What can hang from each mark:
ribakot: rala
zesi: rala sata
kobol: sata
sata: kobol tulo zesi
zuline: rala
sidaf: rala
rala: kobol sidaf zesi zisof

Every row comes from one small tree of marks. The marks that hang from a mark follow it in brackets, in alphabetical order. Every link used is in the known rows. Which tree was each row made from?
Known rows:
sidaf[rala[kobol zisof]]: [ 69  35  22 -29  15  31 -14 -52  42  11  14 -28 -21 -27  17  14   8 -40
  22]
ribakot[rala[zisof]]: [-17  50 -10 -28  23 -57 -48  31  34  -3 -27 -67  14 -15 -18 -16  -2  21
  47]
sata[kobol tulo zesi[rala[sidaf zisof]]]: [-60  52 -56  40 -18 -10  41  47 -21   6 -55  18  59  42 -42 -44  46  71
 -30]
zesi[rala[zisof]]: [  3  31 -20 -18  22 -19 -48  77  17  -7 -14 -30  23  18 -63 -19 -13  -5
  41]
ribakot[rala]: [ -9   8  18 -35  17 -73 -50  20  -2 -14 -11 -78   8  16   2 -26 -25  30
  58]
zuline[rala[sidaf zesi]]: [  5   4  -9  -6  51 -40 -27  53 -21 -38   4  24  -8 -71 -26  46 -68 -33
  30]
sidaf[rala[zesi]]: [ 63 -32  20   2   5 -21 -48 -13  13 -40  -1  -3 -11 -39  14  28 -56 -69
  59]
kobol[sata[zesi]]: [ -3 -27  35  15 -12  10   6  19 -18   3   3 -45  22  38  17 -56  30 -27
  25]
sidaf[rala[kobol[sata[tulo]] zesi zisof]]: [ 59 -28  11  51 -62  53  20 -55  38   6 -12  52 -34 -57  48  23  -3 -57
 -25]
zesi[rala[kobol] sata]: [ -3 -42  11 -43  12   5 -43  -3 -18   5  74 -30  -8  72  -3 -17  -7  -1
  31]
sidaf[rala[kobol[sata] zesi zisof]]: [ 77 -44  21  32 -30  42 -19 -57  76  -7 -10  19 -30 -71  37  29 -19 -68
  -3]
zesi[rala[kobol zisof] sata[tulo]]: [-23  16 -29 -18 -16  31  -3   8 -16  29  55   9  -5  55 -12  -8  33  -1
  -3]
kobol[sata[tulo zesi[rala]]]: [-21 -15   7  37 -57  10  39  23 -59  17 -20 -13  20  81   0 -81  36  21
   2]
kobol[sata[tulo zesi[rala[sidaf zisof]]]]: [-44  34 -25  32 -16   9  58  22 -36  10 -60  30  32  33 -39 -33  43  53
 -45]
sata[tulo zesi[rala[sidaf]]]: [-38  23  -4  -7  10 -32  45  22 -90  -7 -38   7  23  72 -36 -30  -1  60
  -5]
zuline[rala[kobol[sata] sidaf zesi zisof]]: [  14   -9   -8   24   18   19    3    8   42   -4   -3   49  -26 -103
   -4   49  -29  -32  -34]
zesi[rala[kobol sidaf zisof] sata]: [-27   5 -21 -46  52   7 -21  -9   5  -3  33   8   4  25 -43  32   2  32
 -18]
zesi[sata]: [-14 -11   4 -32  30  -4 -53  33 -21 -11  80 -36  17  35  -1   2  14 -40
  58]
zuline[rala[kobol sidaf zisof]]: [  8  74  -8 -36  63   7   7  12   6  14  17   1 -17 -58 -24  28   0  -2
 -10]
sidaf[rala]: [ 56  21  27 -21  13  -3 -31 -24  -6 -18  15 -42   0  -6  14   0  -8 -36
  60]
sata[kobol tulo zesi[rala[sidaf]]]: [-45  14 -26  34 -27 -27  42  34 -61  -4 -39   3  55  71 -25 -55  21  78
 -19]

Write each row's tree:
[ 17  -6  24  -4  27  22   9   0  34  -3 -11   7   0 -31 -13  22  -1  19
 -44] | rala[kobol[sata] sidaf zisof]
[  6 -34  23  13 -24  10  39  -5 -49   1 -12  28  -9  41 -13 -10 -24  74
 -56] | zesi[rala[kobol[sata[tulo]] sidaf]]
[-17  11 -36 -21  56  14 -17  -4  20  -3  57  46 -26 -79  -4  74 -10 -51
  -2] | zuline[rala[kobol sidaf zesi[sata] zisof]]
[-23   6 -22 -15  48 -86 -45  21  36 -48 -67   1   9 -66 -35  49 -63  32
  14] | ribakot[rala[sidaf zesi zisof]]
[ 22 -49  10  45 -49  33   8  30  29   2  -2  43 -22 -31  19  17 -22 -48
 -30] | rala[kobol[sata[tulo]] zesi zisof]
[-32 -16 -34 -14  62 -19 -49  35  21 -46  24  42  14 -48 -38  80 -26 -41
  15] | rala[sidaf zesi[sata] zisof]
[-67  35 -78  27 -15   5  -6  45 -13  -1  12  34  56  30 -48  -1  50  55
 -22] | zesi[rala[sidaf zisof] sata[kobol tulo]]
[-19  16  15  17 -10  38  83 -25 -17  25 -25  29   1  14  17 -13  45  29
 -66] | rala[kobol[sata[tulo zesi]] sidaf zisof]
[-29   8  -7  39 -51  -3  26  45 -38  11   3 -28  44  60  24 -71  43   6
  17] | sata[kobol tulo zesi]
[-37 -22 -24  -6 -24 -23 -20 -29  18  11  26  12 -27  -9  34  26  -2  -8
   4] | ribakot[rala[kobol zesi[sata[tulo]] zisof]]
[-31  58 -11 -37  55 -71 -29  12  18 -19 -51 -37  19 -31 -38  19 -13  65
  12] | ribakot[rala[sidaf zisof]]
[ 55  24  20  27 -53  67  36 -65  21  33   7  15 -25 -22  46  -8  44 -26
 -28] | sidaf[rala[kobol[sata[tulo]] zisof]]
[ 10  17  -1 -41  50 -17 -11  18  13  -8 -24   1   0   9 -58  20 -39  46
 -21] | zesi[rala[kobol sidaf zisof]]
[  45   -9   49   26  -66   59   73 -105  -32   33    7   -8  -21   33
   85  -50   57  -12  -16] | sidaf[rala[kobol[sata[tulo zesi]]]]
[ 32 -88  39  42 -54  18   6  16  -8  -7  14  31 -30  -2  40   3 -48 -35
 -17] | rala[kobol[sata[tulo]] zesi]
[-13  29  -7  -7 -17  14  40   9 -26  39 -17  -7  -1  68  -8 -54  26  12
  -9] | sata[tulo zesi[rala[kobol zisof]]]
[-31   9  16  -9  14 -18  41 -69  30  18 -55 -37   2  -3  22 -22  32  77
 -43] | ribakot[rala[kobol[sata[zesi]] sidaf zisof]]
[ 28  -8 -15   7 -25  50  -2 -68  17   9  50  52 -33 -30  46  54  16 -74
   7] | sidaf[rala[kobol zesi[sata[tulo]] zisof]]
[  4 -33  49  22 -51  37  62 -18 -43  33  15 -14 -11  63  55 -60  35  -4
 -20] | rala[kobol[sata[tulo zesi]]]
[  57  -28   59    8  -33   48   35 -106    6   22    8  -39  -16   24
   74  -44   39  -25    4] | sidaf[rala[kobol[sata[zesi]]]]
[ -5 -45   7  10   5 -40 -15 -32  62 -22 -57  11 -17 -69   6  40 -52  44
 -39] | ribakot[rala[kobol[sata] sidaf zesi zisof]]
[-34   0 -23 -10 -19  -2 -19  43 -65   2  57  -3  13  77 -19 -25  17   1
  36] | zesi[rala sata[tulo]]
[ 14  24  16 -43  63  -5  -4  14  17 -12  -4  -7  -5 -22 -29  38 -25  16
 -18] | rala[kobol sidaf zisof]
[ -25   23  -57   -1   26    6  -56   51   25    0   66   17   -1  -69
  -11   33   12 -105   59] | zuline[rala[zesi[sata] zisof]]
[ 16 -66  34 -24   5 -70 -47 -11  25 -23 -14 -39 -31  -9  28   7 -86   4
  32] | ribakot[rala[kobol zesi]]
